What can hang from each mark:
mimo: dulif zili
zili: dulif mimo mubug zikika
suboz: dulif
zikika: mubug zili
nomit: dulif
mubug: suboz zikika

Each row was made from one small tree. Brackets hold a mark, then the marks that hang from it, in alphabetical order. Every link used is in the known rows. Write each row's tree.
Known rows:
[zikika [mubug suboz] [zili mimo]]: [ 0.57  0.33 -2.14  0.27  0.94 -0.45  2.68  0.37  0.12  0.99  0.71  3.67
  0.27  0.43  0.52  0.55 -0.52 -0.36  0.84]
[nomit dulif]: [-0.04  0.37  1.53 -1.24  0.41  0.19  0.74  0.36 -0.58 -0.13 -0.07 -1.02
  0.10 -1.44  0.87 -0.52  0.89 -0.61  1.28]
[mimo dulif [zili [mubug suboz] zikika]]: [ 0.30 -1.27 -0.52  1.21 -0.83 -0.38 -2.31  0.62 -0.27  0.10  0.69  0.27
 -0.14  0.64 -0.69 -0.44 -0.16  0.75 -5.53]
[zili dulif mimo]: [-1.13  0.51  2.52 -0.95  0.56 -0.36  1.10 -1.21  0.46 -0.26 -0.86  0.20
  0.75 -0.74 -0.22  0.00  1.08 -0.22  6.20]
[mubug suboz [zikika [zili mimo]]]: [ 0.99  0.22 -1.76 -0.81  1.36  0.16  1.76  0.53 -0.01 -0.08  1.68  1.61
 -0.62 -0.18 -0.58  1.48 -0.60 -0.57  0.35]
[zikika [mubug [suboz dulif]] zili]: [ 0.93  0.92 -1.20 -1.41  0.65  0.18  2.69  1.48 -0.77  0.42 -0.26  2.32
 -0.17  0.46  0.50  0.22  0.11 -0.52 -0.39]
[mubug suboz [zikika [zili dulif mimo]]]: [ 0.58 -0.11  0.14 -2.10  1.01 -0.45  1.56  0.17  0.78 -0.64  0.85  1.54
 -0.59 -0.60 -0.41  1.00 -0.84  0.37  3.03]
[mimo [zili dulif [mubug suboz] zikika]]: [ 0.01 -1.54 -0.92  0.30 -1.27 -1.18 -2.14  0.13  0.02 -1.27  0.99 -0.51
 -0.63  0.22 -0.45 -0.57 -0.30  2.31 -2.57]
[mimo [zili dulif]]: [ 0.06  0.44  0.96  0.32 -0.26  0.67  0.60  0.33 -0.52  0.03 -1.24 -4.52
 -0.42 -0.24  0.36 -1.11  1.15  0.16 -1.73]
[zikika [mubug suboz] [zili dulif mimo]]: [ 0.09 -0.01 -0.02 -1.26  0.53 -1.21  2.42  0.10  0.89  0.37 -0.18  3.66
  0.31 -0.14  0.75 -0.05 -0.77  0.68  3.78]
[zikika mubug zili]: [ 0.75  1.44 -1.05  0.55  0.52  1.57  2.05  0.30 -0.46  1.71 -1.13 -1.03
  0.08  0.58  1.43 -0.64 -0.09 -2.13 -1.97]
[zili dulif mimo mubug zikika]: [-1.64 -0.76  1.25 -0.39 -0.78 -1.14 -2.40 -2.06  1.04 -0.77 -0.45  1.10
  0.81 -0.21 -0.74  0.49 -0.59  0.56  5.85]
[mimo zili]: [ 0.61  0.87 -1.24  1.77  0.18  1.37  0.79  0.65 -1.29  0.71 -0.12 -4.18
 -0.44  0.25  0.07 -0.55  1.44 -0.94 -4.48]
[zikika zili]: [ 0.69  1.16  0.03 -0.83  0.82  2.01  1.51  0.46 -1.07  0.96 -0.86 -1.30
 -0.26  0.55 -0.25 -0.24  0.82 -2.47 -1.45]
[zikika [zili [mimo dulif] mubug]]: [-0.61  0.08  0.74 -1.12  0.58  1.15  0.21 -0.08  0.60  0.97 -1.87  1.41
  0.89  0.44 -0.65  0.37 -0.20 -1.63  2.35]
[suboz dulif]: [-0.19  1.64  1.44 -1.38  0.57  1.25  1.34  0.43 -1.35 -0.30 -0.96 -0.95
  0.15 -0.10 -0.59  0.43  2.02 -1.55  1.93]
[zikika [zili dulif mimo mubug]]: [-0.94 -0.19  0.78 -2.22  0.22  0.37  0.27 -0.60  0.91 -0.17 -1.91  0.68
  0.53 -0.05 -0.43  0.21 -0.35 -0.16  5.31]
[mimo dulif [zili [zikika [mubug suboz]]]]: [ 0.80 -0.07 -0.45  2.82 -0.62 -0.43 -0.63  0.62 -0.31  1.60  0.34 -0.35
  0.02  0.70  0.65 -0.92 -0.32 -0.10 -6.12]
[zili dulif [zikika mubug]]: [-0.38  0.57  1.77  0.75 -0.84 -0.36 -0.81 -1.47  0.34  0.51 -0.57 -0.91
  0.40 -0.03  1.20 -0.94 -0.35 -0.55  1.45]
[mimo dulif [zili mubug zikika]]: [-0.11 -0.45  0.01  1.82 -1.04  0.84 -2.69  0.07 -0.21  0.92 -0.98 -2.60
  0.18  0.61 -0.36 -0.66 -0.19 -0.58 -4.70]
[mimo dulif zili]: [ 0.33  0.72  1.26  1.40  0.15  1.45  0.47  0.88 -0.73  1.46 -1.37 -3.66
  0.10  0.12  0.10 -1.05  1.31 -1.36 -4.51]
[zili dulif zikika]: [-0.38  0.41  2.74 -0.32 -0.63  0.05 -1.18 -1.27 -0.17 -0.21 -0.35 -0.96
  0.11 -0.13 -0.26 -0.59  0.44 -0.76  1.76]

Which tree is each row?
[-0.32 -0.06  0.55  1.94 -0.02 -1.51 -0.12 -0.95  0.54  1.05  1.17  4.56
  1.16  0.34  0.05  0.34 -0.60 -0.35  1.63] | [zili [mimo dulif] [zikika [mubug suboz]]]
[-0.18 -0.04  0.37  1.10 -0.28  1.38 -0.88  0.74 -0.25  0.68 -1.36 -2.87
  0.19  0.19  0.16 -0.97  0.73 -0.38 -4.24] | [mimo dulif [zili mubug]]
[ 1.35  0.81 -0.77 -2.56  1.06  0.79  1.71  1.61 -0.74 -0.61  0.67  0.30
 -1.05 -0.01 -0.75  1.34 -0.03 -0.62 -0.24] | [mubug [suboz dulif] [zikika zili]]
[ 0.23  0.34 -0.23  2.19 -1.24 -0.26 -0.90 -0.52 -0.04  1.04 -0.96 -3.89
 -0.16  0.22  1.13 -1.09 -0.37  0.21 -2.75] | [mimo [zili dulif [zikika mubug]]]
[ 0.20 -0.38 -2.40  2.23 -0.96  0.65 -2.30 -0.13 -0.78  0.16  0.27 -3.30
 -0.38  0.74 -0.36 -0.23 -0.12 -0.13 -4.87] | [mimo [zili mubug zikika]]
[-0.39 -0.36  0.21  0.07 -0.71  0.53 -0.75  0.19  0.07 -0.52 -1.15 -3.80
 -0.37 -0.33  0.44 -0.94  0.58  1.14 -1.47] | [mimo [zili dulif mubug]]
[ 0.55 -0.71 -0.71  0.76  0.02  0.53 -0.82  1.23  0.12 -0.28  0.69 -1.84
 -0.63 -0.28  0.22 -0.23 -0.28  0.89 -5.42] | [mimo dulif [zili [mubug suboz zikika]]]
[ 0.28  0.93 -0.31 -0.20  0.54 -0.40  2.16  0.82 -0.89 -0.43  1.02  2.55
  0.08 -0.15  0.81  0.03  1.02  0.23  0.49] | [zikika [mubug [suboz dulif]]]
[-0.55 -1.46  1.07 -1.42 -0.90 -1.43 -2.18 -0.83  0.39 -2.04  1.65  2.84
 -0.22 -0.16 -0.59 -0.31 -0.22  1.71  1.29] | [zili dulif [mubug suboz] zikika]
[-0.04 -0.12 -0.57  0.41 -0.52  0.84 -1.11  0.13  0.48 -0.67 -0.78 -5.58
 -0.77 -0.64  0.82 -0.49 -0.35  0.98 -1.77] | [mimo [zili dulif [mubug zikika]]]
[ 0.58 -0.47 -1.45 -1.72  0.59  0.84  0.70  0.96 -0.49 -0.69  1.04  2.28
 -0.53  0.56 -0.50  0.14  0.21 -0.20 -2.03] | [zikika [zili [mubug suboz]]]
[ 0.41  0.74 -1.53 -1.05  0.89 -0.61  2.95  0.91 -0.23  0.62 -0.32  3.81
  0.44  0.41  0.09  1.06 -0.29 -0.33  3.05] | [zikika [mubug [suboz dulif]] [zili mimo]]
[-0.09 -0.40 -1.34 -2.65  0.72 -0.23  1.12  0.84 -0.24 -0.69 -0.13  3.88
  0.17  0.40 -1.51  1.57  0.09  0.22  3.75] | [zikika [zili mimo [mubug [suboz dulif]]]]
[-1.24 -1.62  0.61 -0.95 -0.58 -2.50 -1.91 -1.48  1.01 -1.72  1.59  4.87
  0.42 -0.27 -1.12  0.66 -0.64  2.11  4.91] | [zili dulif mimo [mubug suboz] zikika]
[-0.07  0.82  1.48 -0.80  1.02  1.27  1.59  0.01  0.07  1.75 -1.88  0.83
  0.85  0.35 -0.72  0.24  0.36 -2.58  1.90] | [zikika [zili [mimo dulif]]]
[ 0.81 -0.60 -3.15  1.21  0.06  0.38 -0.44  1.07 -0.43 -0.91  1.91 -2.48
 -1.17 -0.18  0.24  0.27 -0.16  1.36 -5.29] | [mimo [zili [mubug suboz zikika]]]
[-0.26 -0.75  0.90 -2.07  0.12 -0.43 -0.62 -0.20  0.79 -2.41  1.51  0.53
 -0.74 -1.17  0.42  0.09 -0.29  1.82  1.32] | [zili dulif [mubug suboz zikika]]
[-0.70  0.47  2.06  1.24  0.14 -0.05 -0.96 -1.37  0.09  1.33 -0.40  1.59
  1.22  0.31 -1.13  0.53  0.17 -2.00  2.53] | [zili [mimo dulif] zikika]
[-0.67 -0.44  0.76  0.69 -0.36 -2.48 -0.08 -1.52  0.94 -0.20  1.10  3.86
  0.71 -0.26  0.32  0.31 -0.83  1.21  4.63] | [zili dulif mimo [zikika [mubug suboz]]]
[-0.26  0.37 -1.14  1.16 -0.01 -1.76  0.31 -0.72 -0.22  0.21  1.23  4.14
  0.77  0.35 -0.32  1.44 -0.29  0.10  3.61] | [zili mimo [zikika [mubug [suboz dulif]]]]
[-0.50  0.80 -1.03  2.98 -0.11 -0.45 -0.24 -1.69  0.04  1.30  0.30  1.13
  0.97  0.48  0.43  0.64 -0.47 -1.37  1.91] | [zili mimo [zikika mubug]]
[ 0.47 -0.42 -0.76  1.78 -1.06 -1.30 -0.63  0.03 -0.10  0.15  0.62 -1.26
 -0.42  0.18  0.84 -0.97 -0.44  1.47 -3.39] | [mimo [zili dulif [zikika [mubug suboz]]]]
[-0.65  0.15  1.60 -1.35 -0.13  0.85 -1.08 -0.80  0.85 -1.39 -0.42 -2.87
 -0.42 -1.11  0.78 -0.22 -0.30  0.36  2.24] | [zili dulif [mubug zikika]]
[-0.07 -1.17 -0.53 -0.51 -0.45 -0.64 -0.28  0.78 -0.08 -1.53  0.67 -0.82
 -0.69 -0.34  0.00 -0.78  0.53  2.39 -2.27] | [mimo [zili dulif [mubug suboz]]]
[ 0.19  0.09 -0.09  1.49 -0.16  1.79 -1.27  0.72  0.21  0.67 -1.11 -4.59
 -0.28 -0.26  0.62 -0.45 -0.21 -0.50 -4.70] | [mimo dulif [zili [mubug zikika]]]
[ 0.13  0.81  0.92 -1.32  0.74  0.95  1.06 -0.49  0.80  0.41 -1.30 -2.39
 -0.17 -0.57  0.01  0.72 -0.82 -1.24  3.83] | [mubug [zikika [zili dulif mimo]]]
[-0.83 -1.28  0.54  0.25 -0.15 -1.50 -1.94 -0.84  0.59 -0.46  1.61  5.56
  0.87  0.27 -1.44  0.88 -0.52  0.47  2.09] | [zili [mimo dulif] [mubug suboz] zikika]
[ 0.34 -0.89 -1.12 -0.24 -0.40 -0.31 -0.66  0.70  0.40 -1.60  0.91 -2.64
 -1.20 -0.79  0.48 -0.25 -0.36  2.36 -2.55] | [mimo [zili dulif [mubug suboz zikika]]]
